What can hang from each mark:
vubo: zorir
neves: bozag repa vubo
zorir: bozag repa vubo
repa: neves
gazopas: bozag dogan
bozag: gazopas neves
dogan: zorir

Each row was made from one small tree. The marks that hang from a mark follow it in brackets, in alphabetical order. Every link used is in the known rows. Write each row's tree.
In the rows, 128 means zero.
Known rows:
neves(bozag(gazopas) repa vubo(zorir)): [113 129  86 146 106 118 112 179 175 177 122 175 197 122 157 143  68 162
 119 137 178 142]
zorir(bozag(gazopas neves) repa): [125 139 147 163 141 163 114 135 125 127 126 134 133  96 144  70  92 161
  82 105 133 133]
dogan(zorir(bozag(gazopas) repa)): [ 95 140 169 160 121 113 116 122 131 134 113 145 107  64 126  67 124 169
  88 119 180 118]
dogan(zorir(bozag(gazopas) vubo)): [ 86 132 124 151  96  89 108 141 122 134 128 182 107  89 118  90  95 159
  96 101 192  96]
bozag(gazopas(dogan) neves(repa)): [142  83 121 144 134 207 139 163 117  92 105 133 143 109 176  92 107 161
  68 108 151 160]
gazopas(bozag): [127 136 124 170 162 137 160 141 136 142 127 112 100  94 104 137  98 136
 134 142 186 172]
gazopas(bozag dogan): [133 103  99 153 159 151 146 138 126 110 131 117 102 109  93 126 112 141
 122 136 173 167]
gazopas(bozag(neves) dogan): [148 104  93 169 168 185 138 144 113  94 135 120 100 124 121 115 112 150
 125 124 151 169]
dogan(zorir(bozag repa(neves) vubo)): [ 59 148 173 164 105  77  88 146 161 136 130 125  83  81  67  61 128 167
 135 115 180 104]
bozag(gazopas(dogan) neves(repa vubo)): [131  79  97 145 115 191 107 174 122 111 125 144 161 126 172 110  99 170
  69 114 145 139]
gazopas(dogan(zorir(repa))): [107  96 166 151 131 159 113 135 143 106 114 105  99  77 103  65 172 177
 107 125 168 136]
dogan(zorir): [108 122 155 155 135 134 149 158 133 128 116 130  85  72 111  93 131 167
 117 112 204 147]
gazopas(bozag dogan(zorir)): [119 104 116 165 146 135 139 130 118  96 121 132  76  92 104 111 146 161
 133 137 196 153]
gazopas(bozag(neves) dogan(zorir(vubo))): [118 107  99 180 130 162  98 132 114  90 134 146  86 123 123 112 141 167
 147 127 167 126]
neves(bozag): [120 120 112 146 154 136 126 187 159 173 126 144 121 111 104 126 102 157
 110 113 193 149]
gazopas(bozag(neves)): [142 139 116 183 169 171 153 146 122 125 131 115 100 108 130 126  99 147
 137 127 163 174]
gazopas(bozag(neves) dogan(zorir)): [132 105 109 180 157 174 130 135 102  79 126 134  75 107 130 102 144 170
 138 121 177 155]
vubo(zorir(bozag repa)): [106 166 137 153 134 105 135 141 160 125 140 114 140  88  93  69  77 156
 145 128 144 152]
bozag(gazopas): [132 111 138 139 134 150 164 145 136 144 112 136 133  85 124 107  90 141
  69 105 177 151]
neves(vubo): [111 116 112 144 127 128 129 178 148 158 146 126 129 107  97 121  94 158
 103 118 174 141]
bozag(gazopas(dogan) neves): [150  77 108 139 141 199 141 148 110  95 120 143 134 116 143  82 105 158
  65  83 141 147]
zorir(bozag repa(neves) vubo): [ 74 148 158 154 117  88  98 156 172 147 139 109 112 100  57  75  95 149
 122 120 154 117]

Which tree is each row?
[116 107  89 142 121 122 100 176 157 194 132 176 158 126 123 144  86 161
  80 111 184 119]	neves(bozag(gazopas) vubo)
[108 144 109 154 122 117  87 164 197 186 145 135 178 123 101 120  98 172
 152 143 152 132]	neves(bozag vubo(zorir(repa)))
[118  77 107 137 126 140 107 153 132 133 107 186 118 105 127 103 141 174
  80  96 199 119]	neves(bozag(gazopas(dogan(zorir))))
[ 71 131 170 165 110 106  72 158 193 176 115 133 105  99  81  92 156 173
 142 126 190 105]	dogan(zorir(repa(neves(bozag)) vubo))
[116 134 109 152 109 122  91 144 189 187 132 158 199 121 125 120  89 166
 119 133 147 123]	neves(bozag(gazopas) vubo(zorir(repa)))
[115  86 142 148 124 154  85 133 152 143 100 156 129  97 128  90 166 179
  81 120 179 112]	neves(bozag(gazopas(dogan(zorir(repa)))))
[128 130 105 158 107 163 135 162 144 127 125 148 186 115 182 110  62 164
 117 123 144 156]	bozag(gazopas neves(repa vubo(zorir)))
[134  76  90 127 138 152 117 163 142 145 115 169 145 124 117 116 109 156
  65  99 176 132]	neves(bozag(gazopas(dogan)))
[120  72 106 123 134 129 125 168 156 138 110 161 132 123  93 105 105 153
  72  85 179 135]	repa(neves(bozag(gazopas(dogan))))
[102 125 104 163 111 119  98 159 100 122 141 188 113 105 149  84  90 183
  93  88 173 106]	dogan(zorir(bozag(gazopas neves(vubo))))
[ 84 146  95 140 115  55 135 180 159 126 161 144 136 116  62  86  40 155
 148  99 166 141]	repa(neves(vubo(zorir(bozag))))
[136  78 127 151 129 184 129 138 100  82 109 158 109  98 153  69 135 179
  77  83 165 134]	bozag(gazopas(dogan(zorir)) neves)
[123  71  65 127 119 137  87 175 146 165 134 182 161 142 113 135 100 165
  66 105 171 113]	neves(bozag(gazopas(dogan)) vubo)
[107  82 120 138  95 141 111 128 127 112 115 164 119 101 118  91 134 164
  83 103 179 102]	bozag(gazopas(dogan(zorir(vubo))))
[140 109 105 175 161 193 134 161 118  90 120 110 111 118 154 126 114 154
 128 148 160 182]	gazopas(bozag(neves(repa)) dogan)
[109 131 100 158 119 140 104 184 115 133 135 162 148 117 172 108  62 167
  81 115 160 132]	zorir(bozag(gazopas neves(repa vubo)))
[116 162 107 163 139 139 141 182 132  94 134 134 138 104 152  79  54 162
 149 118 152 173]	vubo(zorir(bozag(neves(repa))))
[ 83 108 101 142 108 100  90 162 120 100 143 164  88 109  83  78 118 170
 113 105 182 100]	gazopas(dogan(zorir(bozag vubo)))
[107  96  84 125 107 114 102 147 121 115 140 171 135 122  99  94  77 145
  68  97 155 103]	zorir(bozag(gazopas(dogan)) vubo)
[108 111 103 146 115 131  98 193 162 192 118 166 168 118 156 155  91 162
  81 135 194 133]	neves(bozag(gazopas) repa vubo)
[ 87 152 141 157 120 111  90 152 157 155 146 120 121 102  83  90  98 151
 118 133 151 114]	zorir(bozag repa vubo)
[127  85 137 154 125 194 127 155 107  80  95 147 119  90 186  77 139 177
  80 109 173 145]	bozag(gazopas(dogan(zorir)) neves(repa))
